Every row comes from one small tree of marks. The marks that hang from a mark follow it in brackets, in the order of their numbers. Every link used is in the known rows. Which tree was each row made from?
Known rows:
j_455[j_168[j_476]]: -29  7  -4  27  -8  45  -27  -14  0  -19  -1  -19  -18  -61  4  -15  2  23  -6  -4  55  13  -9  -34  9  0  -6
j_535[j_801]: -9  26  -5  8  1  17  -11  -24  -28  8  2  17  13  -40  -26  -26  -5  12  -14  -4  36  3  4  -3  -2  -8  14
j_881[j_617[j_322 j_701]]: 18  2  0  14  7  30  4  -20  8  7  2  -20  -5  -67  -34  -29  35  31  36  -3  20  -20  -15  28  -12  -1  -14
j_455[j_168]: -20  9  -7  20  -17  35  -12  -12  -8  -14  20  -3  -21  -58  -1  -9  20  21  -6  -2  45  12  -11  -23  7  -9  -5
j_89[j_858]: -14  19  2  9  -10  19  12  -41  -7  -10  1  12  16  -42  -18  -6  25  22  11  -9  41  4  9  -25  9  -9  4
j_881[j_617[j_322 j_476[j_168]]]: 11  -6  -9  18  -18  20  2  -18  13  -4  12  24  -5  -67  -58  -27  36  38  17  11  19  -10  7  12  -15  12  -18
j_535[j_617[j_476 j_701] j_801]: 31  26  12  12  41  36  -27  -55  11  18  -13  -7  32  -38  -33  -39  2  30  -27  -10  24  0  -34  17  -7  2  4
j_173[j_858]: 5  26  -18  13  -5  15  -4  -28  -14  -11  19  25  -11  -55  -13  -20  24  20  -1  -7  40  1  23  -17  -1  5  6
j_858[j_617[j_476]]: 2  1  4  24  13  34  8  -18  12  -3  -2  6  3  -69  -32  -29  17  12  -9  -9  26  6  0  -5  13  35  6
j_617[j_476 j_701]: 17  -2  30  17  15  49  0  -43  5  1  -2  -14  11  -61  -15  -43  25  37  -10  -15  26  -9  -13  12  -16  21  -28
j_173[j_858[j_89 j_617]]: -5  9  -51  10  -5  23  12  -16  -18  -7  21  22  -20  -71  -36  -6  9  4  -2  3  49  10  16  -30  7  33  12
j_881[j_617[j_322 j_476 j_701]]: 32  -5  10  19  11  42  5  -38  15  10  -6  -18  -5  -70  -41  -41  38  52  22  -4  15  -20  -14  33  -16  19  -28
j_89[j_858[j_617]]: -18  20  -7  15  1  18  18  -21  8  -8  -8  8  19  -55  -28  0  23  7  9  -5  40  8  4  -26  26  1  15
j_881[j_617[j_322 j_476[j_168] j_701]]: 24  -7  12  18  -7  36  -1  -25  26  -1  4  3  5  -73  -47  -36  41  50  10  7  15  -21  -9  31  -27  8  -35
j_858[j_617[j_322]]: -13  9  -14  27  4  22  11  -2  5  -1  4  -7  -5  -79  -39  -20  18  0  20  -8  37  -5  -1  -3  16  8  22
j_701[j_617[j_476[j_168]]]: 12  11  14  16  -2  22  -14  -23  16  -19  18  36  8  -43  -31  -8  35  45  -5  4  12  2  3  -14  0  17  -6
j_173[j_858[j_617[j_476 j_701]]]: 27  14  2  21  26  44  -4  -26  23  0  -2  1  1  -80  -22  -36  30  35  -22  -8  34  -7  -7  7  -2  31  -12
j_858[j_89 j_617[j_322 j_701]]: -11  -13  -23  18  8  41  21  -20  -5  3  7  -34  -4  -84  -43  -19  9  9  16  -1  46  -6  -16  3  -1  25  -2
j_701[j_617]: 9  24  0  14  11  18  -6  -21  1  -13  17  14  -6  -36  -19  0  28  27  21  -7  18  -1  0  -17  15  8  14
j_617[j_322 j_476[j_168]]: -8  -7  4  25  -23  26  0  -28  1  -12  14  12  7  -73  -42  -34  25  32  -4  -2  32  -8  10  0  -18  8  -10
j_535[j_617]: 4  28  -10  15  19  15  -5  -29  2  -5  14  10  8  -39  -22  -15  20  -3  17  -14  30  8  -9  -17  9  -3  27
j_858[j_617[j_476 j_701]]: 14  -1  24  24  27  49  4  -21  24  5  -7  -17  13  -74  -22  -39  24  22  -12  -13  27  -3  -19  10  1  33  -12

Which tree is each row?
8  6  19  17  20  46  11  -46  29  1  -23  -14  30  -62  -27  -20  28  38  -10  -9  33  0  -17  -1  10  16  -14 | j_89[j_858[j_617[j_476 j_701]]]
3  -23  -11  22  12  54  18  -40  -2  5  -2  -35  -5  -88  -49  -33  10  28  2  -4  37  -7  -19  8  -6  40  -18 | j_858[j_89 j_617[j_322 j_476 j_701]]
11  4  2  21  -10  22  -12  -24  14  -16  12  18  0  -58  -47  -13  33  48  5  5  15  -11  4  -2  -1  8  -1 | j_701[j_617[j_322 j_476[j_168]]]
16  23  -19  22  24  20  -23  -52  -4  17  -11  2  16  -47  -56  -38  -6  23  -8  -4  30  -3  -20  10  2  -3  27 | j_535[j_617[j_322 j_476] j_801]
-22  -10  -43  18  -7  26  21  -15  -18  -2  11  -11  -16  -79  -52  -11  5  0  20  0  45  4  0  -13  9  28  10 | j_858[j_89 j_617[j_322]]
25  -1  25  9  -1  35  -1  -19  27  -3  8  16  12  -57  -33  -29  42  48  -3  4  12  -9  -8  21  -27  19  -40 | j_881[j_617[j_476[j_168] j_701]]
15  -5  21  23  10  49  1  -46  2  4  -6  -30  2  -76  -29  -49  25  41  1  -14  31  -17  -11  22  -16  13  -23 | j_617[j_322 j_476 j_701]
10  34  -6  15  31  26  -21  -37  3  19  -9  -23  24  -51  -39  -34  2  18  0  -7  35  -13  -36  21  -5  -27  23 | j_535[j_617[j_322 j_701] j_801]
-14  1  -5  23  -16  22  14  -27  25  -14  -7  15  25  -75  -57  -9  29  33  -8  7  37  -3  9  -11  13  1  2 | j_89[j_858[j_617[j_322 j_476[j_168]]]]
-7  19  15  14  16  34  16  -23  24  -3  -12  -15  28  -61  -20  -7  27  19  4  -8  39  -2  -17  -6  15  1  -4 | j_89[j_858[j_617[j_701]]]
-5  -16  -23  16  5  38  17  -31  -13  -2  9  5  -9  -70  -42  -17  7  9  -9  -2  39  15  0  -16  4  50  -6 | j_858[j_89 j_617[j_476]]
21  4  -3  26  9  31  -8  -39  3  -5  5  -3  -11  -56  -40  -19  29  48  20  -7  13  -9  -4  0  10  19  6 | j_701[j_617[j_322 j_476]]
-6  -24  -33  24  -1  37  19  -32  -13  3  4  -11  -15  -84  -58  -25  5  15  6  -1  38  6  2  -7  4  42  0 | j_858[j_89 j_617[j_322 j_476]]
-1  6  25  15  3  40  12  -29  38  -12  -14  6  42  -64  -32  -13  31  38  -26  2  33  -5  -9  -4  1  11  -18 | j_89[j_858[j_617[j_476[j_168] j_701]]]
-13  9  5  18  -11  23  14  -24  27  -18  -5  30  28  -60  -43  -1  27  29  -19  5  34  7  8  -23  10  12  -3 | j_89[j_858[j_617[j_476[j_168]]]]
